Each row comes from the steps of one walk. Every step used is in the known rows, and no mark comes twice. Write the walk behind each row, first mark first.
Known rows:
lero, soke: .02	-.08	.05	-.04	-.11	.01	.08	-.13	.13	.09	-.10	.05	-.05	-.03	-.06	-.26	.08	.00	.03	.22	.03	.03	.06	-.08	.21	.04	.11	-.01	.02
rilo, lero: .13	-.15	.09	.13	-.14	.08	.07	-.14	.16	.15	.01	.02	-.05	.05	-.04	-.26	.10	-.09	-.13	.15	-.06	.06	.12	.07	.18	.11	.14	.03	.05
rilo, lageg, sebin, lero, zimu: .16	-.27	.02	-.10	.04	-.02	.17	-.23	.13	.04	-.07	.01	-.05	-.07	-.05	-.24	.11	-.05	-.11	.11	-.07	.02	.14	.15	.19	.03	.16	-.01	.07
nubik, rilo, lero: .17	-.03	.11	.16	-.09	.10	.05	.11	.19	.09	.06	.02	-.04	.06	-.09	-.19	.08	-.12	-.10	.13	-.03	.16	.10	.00	.21	.28	.15	-.01	.05
nubik, rilo, lageg: .18	.00	.11	.08	.00	.10	.09	.12	.20	.05	.11	.02	-.04	.02	-.12	-.21	.05	-.15	-.07	.12	.01	.14	.07	-.02	.23	.29	.14	-.04	.07
vede, lageg, rilo, lero: .16	-.04	.08	.26	.10	.10	.12	-.12	.12	.10	.01	-.04	-.06	.05	-.07	-.40	.15	-.08	-.20	.10	-.21	-.01	.12	.06	.05	-.03	.15	-.02	.08
rilo, lero, soke, lageg, gesog: .15	-.15	.08	.10	-.06	.03	.07	-.13	.15	.12	-.17	.02	-.08	-.03	-.01	-.53	.16	-.08	-.09	.22	-.05	-.03	.10	.02	.20	.03	.17	.06	.05
vede, lageg, zafurup, lero, gesog: .17	-.20	.08	.09	.06	.08	.23	-.12	.02	-.09	-.02	-.02	-.12	-.10	-.03	-.22	.10	-.01	-.14	.18	-.10	-.11	.11	.06	.08	-.05	.14	.00	.06
soke, lageg: .13	-.11	.12	.01	.04	.06	.09	-.09	.09	.00	-.13	.04	-.13	-.08	-.08	-.23	.12	-.06	-.02	.16	.01	.06	.05	-.11	.14	.05	.12	.05	.07
vede, lageg: .10	-.06	.09	.11	.07	.10	.13	-.09	.10	.03	-.06	.00	-.07	.02	-.11	-.23	.08	-.08	-.13	.11	-.09	.06	.09	.03	.13	.00	.13	-.04	.06
gesog, lero, zafurup: .04	-.31	.07	-.02	-.21	.05	.13	-.13	.13	.08	-.08	.05	-.10	.03	-.06	-.10	.08	-.06	.15	.17	-.02	-.02	.12	-.12	.08	.04	.10	.09	.03
rilo, lero, zimu, lageg, sebin: .18	-.33	.06	-.12	-.18	.07	.18	-.17	.14	.19	-.04	.01	-.07	-.01	-.02	-.27	.17	-.07	-.12	.16	-.02	.05	.16	.14	.15	.09	.16	.05	.05
zafurup, lero: .18	-.16	.08	.10	-.06	.06	.13	-.11	.12	.00	.12	.01	-.09	-.05	-.01	-.02	.08	-.03	.04	.23	-.06	.00	.05	.02	.18	.07	.09	.03	.06
zimu, lageg, rilo, lero: .19	-.18	.08	-.03	-.10	.14	.17	-.20	.15	.23	.15	-.01	-.07	.07	-.03	-.27	.17	-.07	.00	.14	-.05	.06	.07	.00	.06	.01	.12	.10	.09
vede, lageg, gesog, lero, zimu: .15	-.22	.05	.11	.01	.11	.13	-.08	.12	-.03	-.17	-.01	-.09	.01	-.06	-.43	.18	-.08	-.03	.14	-.15	-.07	.12	.03	.08	.03	.15	.01	.04
zafurup, lero, sebin: .13	-.27	.07	.02	-.10	.01	.20	-.12	.13	-.04	.03	-.01	-.11	-.06	-.01	.01	.08	.01	.03	.25	-.06	-.05	.10	.07	.20	.09	.12	.03	.08
zimu, lero, sebin, lageg: .09	-.32	.01	-.25	-.14	.01	.21	-.16	.12	.03	-.07	-.01	-.10	-.03	-.02	.02	.12	-.01	.06	.16	.02	.08	.13	.06	.12	-.08	.12	.04	.07
sebin, lero, soke: .02	-.17	.02	.01	-.02	-.04	.05	-.20	.08	.01	-.12	.06	-.04	-.09	-.02	-.12	.08	.01	.06	.18	-.02	.11	.06	-.05	.23	-.08	.12	.06	.01
nubik, rilo: .13	.00	.11	.07	-.05	.10	.06	.13	.16	.01	.04	.04	-.06	.03	-.12	-.08	.05	-.07	.00	.13	.01	.16	.06	-.08	.19	.28	.11	-.03	.04
sebin, lageg, rilo, lero, soke: .13	-.13	.04	.12	.14	-.01	.08	-.19	.08	.03	-.01	.03	-.07	-.04	-.03	-.18	.15	.01	-.10	.13	-.16	.00	.07	.03	.05	-.18	.13	.05	.05
sebin, lero, zimu, lageg: .10	-.35	.04	-.14	-.09	.05	.12	-.18	.04	.01	-.06	.07	-.07	-.13	-.01	.00	.14	.00	.07	.14	.02	.16	.06	.00	.19	-.02	.13	.13	.02
rilo, lero, soke, lageg, sebin: .13	-.16	.07	.01	-.03	-.02	.11	-.17	.16	.16	-.19	.00	-.08	-.03	-.03	-.45	.15	-.07	-.13	.19	-.05	.00	.14	.04	.18	.00	.17	.01	.06
gesog, lero, soke, lageg, rilo: .06	-.16	.05	.04	-.06	.02	.09	-.11	.17	.07	-.17	.01	-.10	-.05	-.04	-.44	.20	-.07	.16	.20	-.07	-.05	.08	-.24	.08	-.02	.13	.05	.05
zimu, lero, zafurup: .11	-.28	.05	-.21	-.29	.06	.18	-.14	.08	.13	.02	.03	-.10	.03	-.02	-.02	.08	-.03	.11	.19	.08	.07	.10	-.02	.13	-.03	.09	.07	.05
vede, lageg, zafurup, lero: .18	-.16	.10	.14	.07	.07	.22	-.14	.03	-.05	.02	-.02	-.10	-.06	-.05	-.20	.08	-.03	-.17	.16	-.12	-.06	.11	.04	.10	-.08	.13	-.02	.08
gesog, lero, soke: .02	-.19	.03	-.01	-.18	.02	.08	-.12	.19	.11	-.13	.03	-.06	.00	-.05	-.31	.13	-.07	.15	.21	-.02	.00	.10	-.16	.15	.04	.12	.03	.02
soke, lero, gesog: .04	-.20	.08	-.08	-.13	.11	.03	-.05	.08	-.03	-.12	.03	-.12	-.16	-.03	-.22	.14	.00	.03	.24	.01	.02	.05	-.07	.10	.12	.15	.05	.04

Write each row's walk:
.06	-.30	.04	-.03	-.22	.08	.10	-.07	.15	.04	-.12	.05	-.08	-.05	-.05	-.22	.16	-.06	.11	.17	-.03	.01	.12	-.13	.13	.14	.12	.04	.01 -> gesog, lero, zimu
.15	-.28	.04	-.09	.05	-.04	.19	-.27	.11	.07	-.04	.02	-.06	-.02	-.05	-.17	.06	-.05	-.09	.11	-.06	.01	.15	.16	.16	-.04	.14	.02	.08 -> rilo, lageg, sebin, lero, zafurup
.16	-.19	.03	.04	-.06	.06	.12	-.15	.22	.10	-.04	.01	-.05	.02	-.04	-.55	.14	-.13	.03	.19	-.07	-.10	.09	.02	.18	.10	.15	.04	.06 -> rilo, lageg, gesog, lero, soke
.06	-.22	.05	-.02	.05	-.06	.10	-.21	.01	-.05	-.20	.06	-.10	-.18	-.01	-.20	.11	.02	.02	.18	-.01	.05	.06	-.11	.19	-.14	.14	.09	.04 -> sebin, lero, soke, lageg, zafurup
.13	-.37	.03	-.12	-.08	.06	.12	-.19	.04	-.02	-.08	.06	-.08	-.11	.00	-.09	.16	.01	.08	.16	-.01	.10	.06	.04	.18	-.01	.13	.15	.02 -> sebin, lero, zimu, lageg, gesog
.09	-.20	.02	-.03	.18	.02	.17	-.20	.08	-.05	-.19	-.02	-.09	-.04	-.06	-.19	.12	-.01	-.12	.09	-.14	.00	.16	.15	.08	-.09	.15	-.03	.05 -> vede, lageg, sebin, lero, gesog
.02	-.40	.03	-.08	-.08	-.02	.21	-.18	.11	-.05	-.16	.02	-.12	-.04	-.05	-.07	.13	.00	.05	.13	-.08	-.07	.16	-.06	.05	-.05	.13	.06	.06 -> gesog, lero, sebin, lageg, zafurup
.15	-.26	.10	-.20	-.15	.11	.24	-.22	.06	.12	.08	.04	-.10	.00	-.06	-.13	.09	-.02	.00	.14	.08	.05	.07	-.05	.09	.00	.10	.09	.07 -> zimu, lageg, zafurup
.09	-.31	.02	.00	-.14	.06	.14	-.15	.18	-.01	-.18	.01	-.10	.06	-.04	-.33	.15	-.01	.12	.19	-.09	-.13	.13	.00	.11	.13	.12	.06	.05 -> lageg, gesog, lero, sebin
.14	-.19	.03	.10	.15	.04	.09	-.17	.07	-.03	-.01	.03	-.10	-.05	-.01	-.13	.17	.02	-.10	.11	-.16	-.03	.07	.08	.01	-.10	.13	.07	.04 -> sebin, lageg, rilo, lero, gesog
.22	-.07	.11	.07	-.02	.04	.18	.08	.14	.01	.13	.01	-.05	-.06	-.07	-.26	.05	-.09	-.08	.19	.00	.03	.07	-.03	.23	.18	.15	-.03	.07 -> nubik, rilo, lageg, zafurup, lero, soke
.18	-.16	.11	.12	.04	.05	.11	-.13	.07	.06	-.08	.02	-.14	-.05	-.04	-.34	.16	-.04	-.07	.16	-.10	-.04	.08	-.08	.06	-.03	.14	.09	.09 -> soke, lageg, rilo, lero, zafurup
.14	-.30	.04	-.26	-.01	.04	.21	-.29	.11	.13	-.01	.00	-.08	.02	-.05	-.03	.11	-.02	.06	.11	.00	.12	.11	.08	.10	-.07	.11	.08	.07 -> zimu, lageg, sebin, lero
.21	-.30	.10	-.14	-.13	.10	.27	-.21	.06	.08	.16	.01	-.12	-.04	-.02	-.06	.10	-.02	.03	.19	.04	.01	.06	-.02	.10	-.03	.09	.11	.09 -> zimu, lageg, zafurup, lero
.16	-.09	.07	.14	.10	.11	.12	-.12	.10	-.02	-.10	.00	-.08	.05	-.09	-.37	.12	-.06	-.11	.13	-.13	-.04	.09	.09	.11	.01	.13	-.01	.06 -> vede, lageg, gesog
.01	-.29	.08	-.09	-.02	-.01	.10	-.11	.06	-.08	-.17	.01	-.13	-.16	-.06	-.05	.11	.02	-.03	.20	-.05	.05	.09	-.02	.08	-.06	.16	.05	.07 -> soke, lero, sebin, lageg
.08	-.23	.01	-.09	.06	-.04	.13	-.28	.09	.01	-.14	.02	-.07	-.01	-.06	-.04	.09	.04	-.02	.10	-.09	.05	.14	.09	.12	-.04	.10	.00	.06 -> lageg, sebin, lero
.07	-.32	.03	-.08	.06	-.02	.17	-.18	.08	-.12	-.18	.03	-.12	-.03	-.06	-.05	.10	.07	-.03	.16	-.08	-.06	.11	.12	.11	-.03	.13	.05	.06 -> lero, sebin, lageg, gesog
.15	-.15	.05	.16	.15	.03	.08	-.19	.08	.01	.04	.03	-.08	-.02	-.04	-.10	.15	-.01	-.12	.09	-.17	.02	.07	.05	.02	-.14	.12	.05	.06 -> sebin, lageg, rilo, lero
.13	-.32	.08	-.02	-.12	.00	.26	-.18	.03	-.07	.01	.01	-.12	-.10	-.02	-.06	.06	.08	-.06	.23	-.04	-.12	.12	.01	.14	.03	.11	.03	.09 -> lageg, zafurup, lero, sebin
.16	-.02	.12	.12	-.04	.05	.05	.13	.18	.09	-.06	.01	-.06	-.02	-.07	-.34	.11	-.13	-.08	.17	-.01	.14	.09	-.06	.23	.20	.17	.00	.05 -> nubik, rilo, lero, soke, lageg
.16	-.28	.07	-.01	-.10	.06	.21	-.15	.02	-.09	.04	.03	-.13	-.13	.01	-.10	.09	.07	-.03	.23	-.02	-.14	.09	.00	.11	.07	.11	.05	.05 -> lageg, zafurup, lero, gesog
